Each row was made from one small tree. The marks that hang from a mark follow it in brackets, in the order of their numbers. Every link used is in the known rows. Write each row's tree.
Known rows:
Z540(Z812 Z985(Z949(Z525))): -281, -320, -196, 52, -28, -148, -64, -30, 301, -31, -23, -289, 9, -90, 55, 240, -283, -56, 256, -642
Z812(Z540(Z985(Z949(Z897) Z988))): -223, -441, 54, -42, -84, -223, 97, -102, 37, -67, -160, -288, 153, -23, 108, 145, -128, -5, 155, -741
Z897(Z949(Z525 Z985(Z540 Z988))): -15, -560, -135, 464, 181, -197, -73, 88, 432, 54, 96, -57, 246, 8, -64, -101, -93, -324, -361, -587
Z988(Z985(Z949)): -169, -405, -195, 45, 94, -60, 54, -8, 13, -17, 71, -51, 332, -134, 113, 201, -175, -182, 189, -312
Z988(Z985(Z540(Z812) Z949(Z897))): -358, 72, -231, 216, 100, -104, 132, -52, -2, -309, -181, -66, 519, -13, 2, 232, 24, -270, 179, -437
Z98(Z897(Z949)): 15, -265, 209, -266, 46, 263, -345, 112, 133, -43, 212, 251, 242, -162, 18, 15, -362, 99, -257, -216
Z525(Z949(Z897 Z985(Z540 Z988))): 125, -322, -129, 314, 23, -428, 181, 201, 75, -18, 19, -81, 271, -161, 18, -75, 79, -467, -205, -515
Z540(Z812 Z985(Z949(Z897))): -272, -65, -63, -74, -28, -81, -4, -15, 51, -129, -97, -97, 163, -91, 84, 176, -188, -21, 286, -557
Z812(Z540(Z985)): -15, -6, 40, -14, -38, 178, -82, 104, 136, 40, -266, -321, 99, -22, 7, 195, -186, 310, -14, -563
Z540(Z985(Z949)): -198, -465, -163, -117, -48, -83, -61, 17, 75, 87, 6, -205, 103, -79, 168, 238, -274, 16, 171, -571
Z98(Z897(Z949(Z525))): 1, -363, 82, -239, 2, 116, -367, 104, 390, 26, 257, 238, 170, -163, 0, -29, -400, -10, -266, -286
Z988(Z985(Z540 Z949(Z525))): -307, -442, -456, 215, 44, -252, 45, -42, 250, -31, -15, -190, 365, 3, 71, 249, -94, -333, 47, -523
Z812(Z540): -61, 160, 128, -72, -8, 153, -9, 11, 85, 49, -166, -106, 155, -115, -6, 167, -141, 129, -157, -395
Z949(Z525): -47, -82, -120, -98, -40, -157, -99, 45, 366, 221, 50, 14, 62, -120, 55, 120, -185, -102, -102, -308
Z985(Z540(Z812) Z949(Z525) Z988): -429, -347, -152, 244, 36, -415, 112, -185, 253, -106, -49, -303, 128, -1, 30, 302, -68, -380, 11, -657
Z525(Z949(Z897 Z985(Z988))): 243, -374, 2, 174, 26, -383, 162, 212, 79, 69, 182, 43, 168, -298, 48, -165, -25, -410, -71, -376
Z988(Z985(Z540 Z949(Z897))): -300, -174, -325, 92, 39, -199, 91, -23, 22, -133, -110, -9, 524, 3, 89, 194, 3, -291, 69, -419
Z985(Z988): -36, -251, 83, 3, 39, -203, 9, 18, 125, 144, 17, -87, 101, -81, 64, 158, -93, -80, -54, -292
Z949(Z897): -38, 179, 4, -221, -47, -90, -49, 80, 124, 119, -34, 204, 209, -133, 77, 79, -100, -62, -66, -226
Z949(Z525 Z985(Z540(Z812) Z988)): -92, -7, -132, 578, 119, -152, 134, 72, 412, -58, -138, -308, 196, 41, -117, -25, 59, -301, -121, -541

Which tree is each row?
-163, 241, -165, 365, 185, 91, 21, 101, 96, -190, -269, -220, 426, 32, -100, 276, 24, -32, 26, -313
Z988(Z985(Z540(Z812)))
-223, -692, -209, -42, -118, -531, -5, -64, 307, 103, 42, -166, 62, -34, 156, 95, -173, -239, 205, -655
Z540(Z985(Z949(Z525 Z897) Z988))
-395, 21, -106, 91, 52, -51, 70, -113, 5, -165, -126, -167, 246, -51, 50, 354, -115, -188, -6, -546
Z985(Z540(Z812) Z949)
-218, -602, -75, -88, -61, -376, 38, -40, 73, 31, -4, -150, 135, -35, 170, 135, -150, -130, 214, -596
Z540(Z985(Z949(Z897) Z988))
135, -617, 117, 165, 87, 56, -190, 151, 458, -6, 313, 86, 212, -119, -71, -322, -286, -179, -253, -359
Z98(Z897(Z949(Z525 Z985(Z988))))
-12, -284, 118, 101, -12, -26, -12, 50, 132, 30, -244, -438, 55, 17, -4, 180, -112, 227, 9, -604
Z812(Z540(Z985(Z988)))
-287, -595, -114, 179, 10, -360, 9, -79, 299, -29, 6, -398, -25, -41, 63, 237, -213, -152, 272, -694
Z540(Z812 Z985(Z949(Z525) Z988))
98, -621, -8, 347, 184, -147, -89, 91, 434, 126, 238, 69, 136, -113, -34, -202, -208, -284, -222, -453
Z897(Z949(Z525 Z985(Z988)))
-43, -253, -217, 438, 50, -244, 100, 103, 427, 106, -58, -259, 219, 52, -38, -68, 38, -324, -204, -527
Z949(Z525 Z985(Z540 Z988))
-373, -460, -245, 30, -86, -596, 93, -170, 261, 23, -2, -75, 216, -2, 123, 179, -23, -463, -60, -622
Z985(Z540 Z949(Z525 Z897) Z988)
-253, -482, 11, 139, 52, -198, 37, -66, 62, -97, -51, -378, 55, -48, 81, 274, -190, -45, 287, -631
Z540(Z812 Z985(Z949 Z988))
-13, -301, -215, 358, 157, 9, -151, 142, 426, 53, 66, 57, 285, -30, -61, -110, -161, -235, -385, -537
Z897(Z949(Z525 Z985(Z540)))
-226, -414, -289, -174, -150, -333, -73, -7, 300, 113, 22, -52, 108, -81, 157, 95, -244, -146, 176, -619
Z540(Z985(Z949(Z525 Z897)))
20, -277, -92, 165, 59, 236, -245, 205, 454, -86, 137, 84, 363, -40, -82, -221, -234, -128, -409, -457
Z98(Z897(Z949(Z525 Z985(Z540))))
-413, -103, -27, 129, 26, -356, 166, -161, 12, -211, -134, -110, 285, -3, 47, 244, 27, -330, 45, -568
Z985(Z540(Z812) Z949(Z897) Z988)
-267, -202, -74, 30, 23, 4, -22, -15, 47, -94, -74, -258, 85, -89, 76, 283, -260, 42, 261, -576
Z540(Z812 Z985(Z949))
-371, -183, -364, 341, 112, -169, 72, -68, 244, -192, -93, -253, 362, -16, -22, 279, -73, -307, 137, -527
Z988(Z985(Z540(Z812) Z949(Z525)))
-193, -745, -82, 9, -11, -294, 4, -29, 69, 70, 29, -326, 66, -32, 165, 245, -203, -64, 193, -622
Z540(Z985(Z949 Z988))
-89, -23, -124, 484, 207, 108, -112, 117, 414, -111, -14, 1, 277, -43, -150, -70, -146, -212, -293, -542
Z897(Z949(Z525 Z985(Z540(Z812))))
76, 90, -165, 84, -41, -87, 28, 167, 426, 170, 45, 150, 221, -124, 3, -242, -82, -261, -75, -320
Z949(Z525 Z897 Z985)
